Known rows, with every way that one mark hangs from another
puned{katep lebib lili}: -4.49, 5.82, 1.95, 1.45, 1.39, -3.61, -0.21, -0.98, -1.14, -3.67, -1.11, 6.45, -1.99, -3.23, -0.20, 0.53
puned{lebib lili}: -2.18, 3.81, 0.38, 0.03, 0.82, -2.58, 0.63, -1.66, -1.09, -3.16, -0.97, 5.16, -0.66, -0.78, -0.40, 0.54
nizor{lili{puned{katep}}}: -0.06, -0.04, 0.38, 3.02, -0.57, 1.85, -0.99, 1.71, 0.29, -0.94, 0.86, 1.32, -1.03, -1.62, 0.98, 1.40
nizor{lili{puned}}: 1.82, -1.63, -0.83, 1.91, -1.02, 2.55, -0.32, 1.00, 0.34, -0.47, 0.89, 0.30, 0.00, 0.28, 0.85, 1.35
katep{puned}: 0.69, -0.84, -0.42, 0.10, -1.14, 2.89, 1.59, -0.13, 0.22, -1.19, 0.38, -0.69, 0.02, 4.18, -1.01, 1.79
nizor{lebib lili{puned}}: 1.92, -3.01, -0.47, 1.94, -0.77, 1.59, 1.02, 0.49, 1.86, -0.53, 1.04, 0.47, -0.51, -0.88, 1.97, 1.34
vakunov{lili{puned}}: 2.08, -0.22, -1.28, -0.61, 0.58, 1.07, -0.28, 0.13, -0.50, -1.85, -2.41, -1.21, 1.16, 0.44, -0.56, 0.80
katep{puned{lebib lili{nizor}}}: -3.12, 0.70, 1.52, -0.60, 0.22, -0.07, -1.19, -0.65, -0.11, 1.11, 1.36, 1.05, 0.31, -1.39, 2.16, 0.23
lili{nizor puned{lebib}}: 0.75, -0.06, 1.09, -3.36, -0.68, 0.95, -2.17, 0.22, -0.66, -0.30, 2.75, 0.16, -0.30, -1.50, 1.89, -0.26
puned{lebib{katep}}: -1.74, 4.53, -1.09, -0.39, 0.60, -3.49, 1.53, -1.21, -0.01, -4.08, -0.67, 1.78, -0.53, 1.30, -2.59, -1.26
nizor{lebib}: 2.59, -0.71, -0.57, 0.13, -0.99, 1.05, 3.03, -0.97, 0.20, -3.39, -1.15, 2.81, -1.33, 2.41, -1.58, 1.79
lebib{puned}: 2.05, -0.33, -1.57, -2.00, 0.21, -0.40, 1.66, -1.57, -0.33, -1.87, -0.32, -0.51, -0.16, 4.98, -2.40, -0.67
puned{katep lebib lili{nizor}}: -4.03, 4.32, 2.88, 0.89, 0.81, -2.19, -2.24, -0.23, -1.67, -1.33, -0.33, 5.98, -1.76, -4.99, 1.02, -0.02
lebib{katep{lili} puned}: -0.57, 0.41, -3.11, -0.01, 1.16, -3.23, 1.88, -0.51, 0.76, 2.54, -0.25, -5.90, 1.98, 5.45, -3.46, -3.03
lili{nizor{lebib} puned}: 3.09, -3.52, 1.03, -2.40, -1.45, 2.93, -1.08, 0.71, 0.31, 1.10, 0.87, -0.74, -0.36, -0.70, 1.60, 0.53
lili{puned{katep lebib}}: -1.73, 3.29, 1.57, -1.40, 0.46, -1.47, -0.61, 0.16, -0.06, -3.45, 1.86, 1.86, -1.74, -1.75, 0.71, 0.23
puned{katep{lili{nizor{lebib}}}}: -0.18, -0.27, 1.02, 2.51, -0.93, 1.60, 0.55, 1.17, -0.55, 1.64, 1.13, 0.75, -0.96, -0.50, -0.27, 1.34

Rows
-2.73, 3.13, 1.29, 1.41, -0.02, -0.70, -0.26, 0.47, -1.18, -0.02, 3.22, 1.88, -1.06, -1.79, 0.37, 0.41
puned{katep{lili{nizor}} lebib}
2.67, -2.94, -0.13, -2.31, -0.45, 0.90, 0.58, -1.01, 0.24, 0.43, 0.46, -0.46, -0.48, 1.70, -0.06, -0.79
lili{nizor{lebib{puned}}}
2.51, -2.76, -0.10, -1.18, 0.22, 1.79, -1.25, 0.38, 0.16, 0.54, -1.58, -1.59, 0.94, -2.34, 1.58, 0.26
vakunov{lili{nizor{lebib} puned}}
0.30, 0.10, -1.65, 1.72, -0.88, 0.48, 0.08, 1.24, -0.67, 3.18, -0.57, -3.05, 1.52, 2.52, -2.70, -0.95
lebib{katep{lili{nizor}}}
0.30, -0.99, -1.47, 0.62, -0.01, -1.38, 2.02, 0.65, 1.80, 1.88, -0.25, -4.12, 1.06, 2.00, -1.12, -0.79
nizor{lebib{katep{lili{puned}}}}
1.62, -2.28, 0.32, -1.88, -0.74, 0.51, -1.38, 1.16, 1.05, 1.83, -0.51, -2.78, 0.29, -0.91, 0.46, -1.35
lili{nizor{lebib{katep}} puned}
-2.38, 0.18, 0.02, 0.93, 0.04, -0.23, -1.40, 0.72, 0.34, 3.00, -2.37, -2.20, 1.37, 0.54, -0.88, -1.27
lebib{katep{puned{lili{nizor}}}}
0.00, 1.79, -0.87, -1.47, 1.48, -1.39, -0.12, -0.78, -0.14, -3.18, -0.65, -0.32, 0.82, -1.32, 0.60, 0.00
vakunov{lili{puned{lebib}}}
0.73, -1.20, -1.67, -0.69, 1.74, -1.99, 0.04, -0.92, 0.79, 0.68, -3.29, -3.09, 1.40, -0.38, -1.01, -2.79
vakunov{lili{nizor{lebib{katep puned}}}}
1.40, -2.67, -1.52, 1.51, 0.36, -0.55, 2.56, -1.26, 1.95, -0.85, 0.78, 0.32, -0.54, 1.51, 0.52, -0.30
nizor{lebib{puned} lili}
-2.01, -0.78, 0.19, 0.16, -0.63, 1.54, 0.30, 0.22, 0.30, 3.45, 5.15, -3.33, 1.25, 1.30, 1.89, 0.51
katep{lili{nizor} puned{lebib}}
-1.72, 2.43, 1.31, -0.65, 0.22, -1.21, -1.46, -1.03, -1.68, -0.69, -0.16, 4.68, -0.50, -2.53, 0.83, 0.07
puned{lebib lili{nizor}}
-0.25, -1.54, -0.86, 0.84, 0.74, 0.22, -0.01, 0.05, 1.20, 1.19, -2.73, -3.14, 1.58, -0.93, 0.02, -0.99
vakunov{lili{nizor{lebib{katep{puned}}}}}
-1.47, 0.77, 2.62, 1.92, -0.05, 0.12, -1.31, 0.45, -0.91, 0.27, -2.41, 4.83, -1.73, -3.81, 0.54, 0.96
puned{katep lili{nizor{lebib}}}
0.42, -0.30, -1.85, -1.37, 1.11, -3.49, 2.65, -1.55, 1.90, -1.19, -1.79, -2.32, -0.07, 3.41, -2.57, -2.61
nizor{lebib{katep puned}}
0.44, -1.03, -0.45, -1.14, 1.15, -2.21, 2.01, -2.05, 0.84, -0.54, -1.80, 0.93, -0.31, 1.79, -0.57, -0.81
nizor{lebib{puned{lili}}}
2.20, -2.76, -0.27, -0.45, -1.58, 3.41, -1.32, 1.67, -0.87, 4.48, 2.63, -3.66, 1.45, 1.60, 0.71, 0.83
katep{lili{nizor puned}}
0.20, 1.39, 0.00, 0.54, 1.09, 0.33, -0.94, 0.78, -0.51, -2.30, -2.46, -0.28, 0.13, -1.60, -0.38, 0.78
vakunov{lili{puned{katep}}}
-1.50, 1.91, 2.32, 1.89, -0.30, 0.90, -2.43, 0.98, -2.15, 0.31, -2.47, 4.72, -1.33, -2.88, -0.39, 0.97
puned{katep lili{nizor}}
2.23, -3.87, -0.01, -0.46, -1.33, 2.64, -0.17, 1.31, 0.35, 4.41, 2.64, -3.56, 1.03, 0.64, 1.59, 0.78
katep{lili{nizor{lebib} puned}}
0.12, -0.74, 0.14, -1.27, -0.69, 1.07, -1.16, 0.83, -0.49, 3.15, 4.41, -2.76, 1.05, -0.10, 1.80, 0.14
katep{lili{nizor puned{lebib}}}
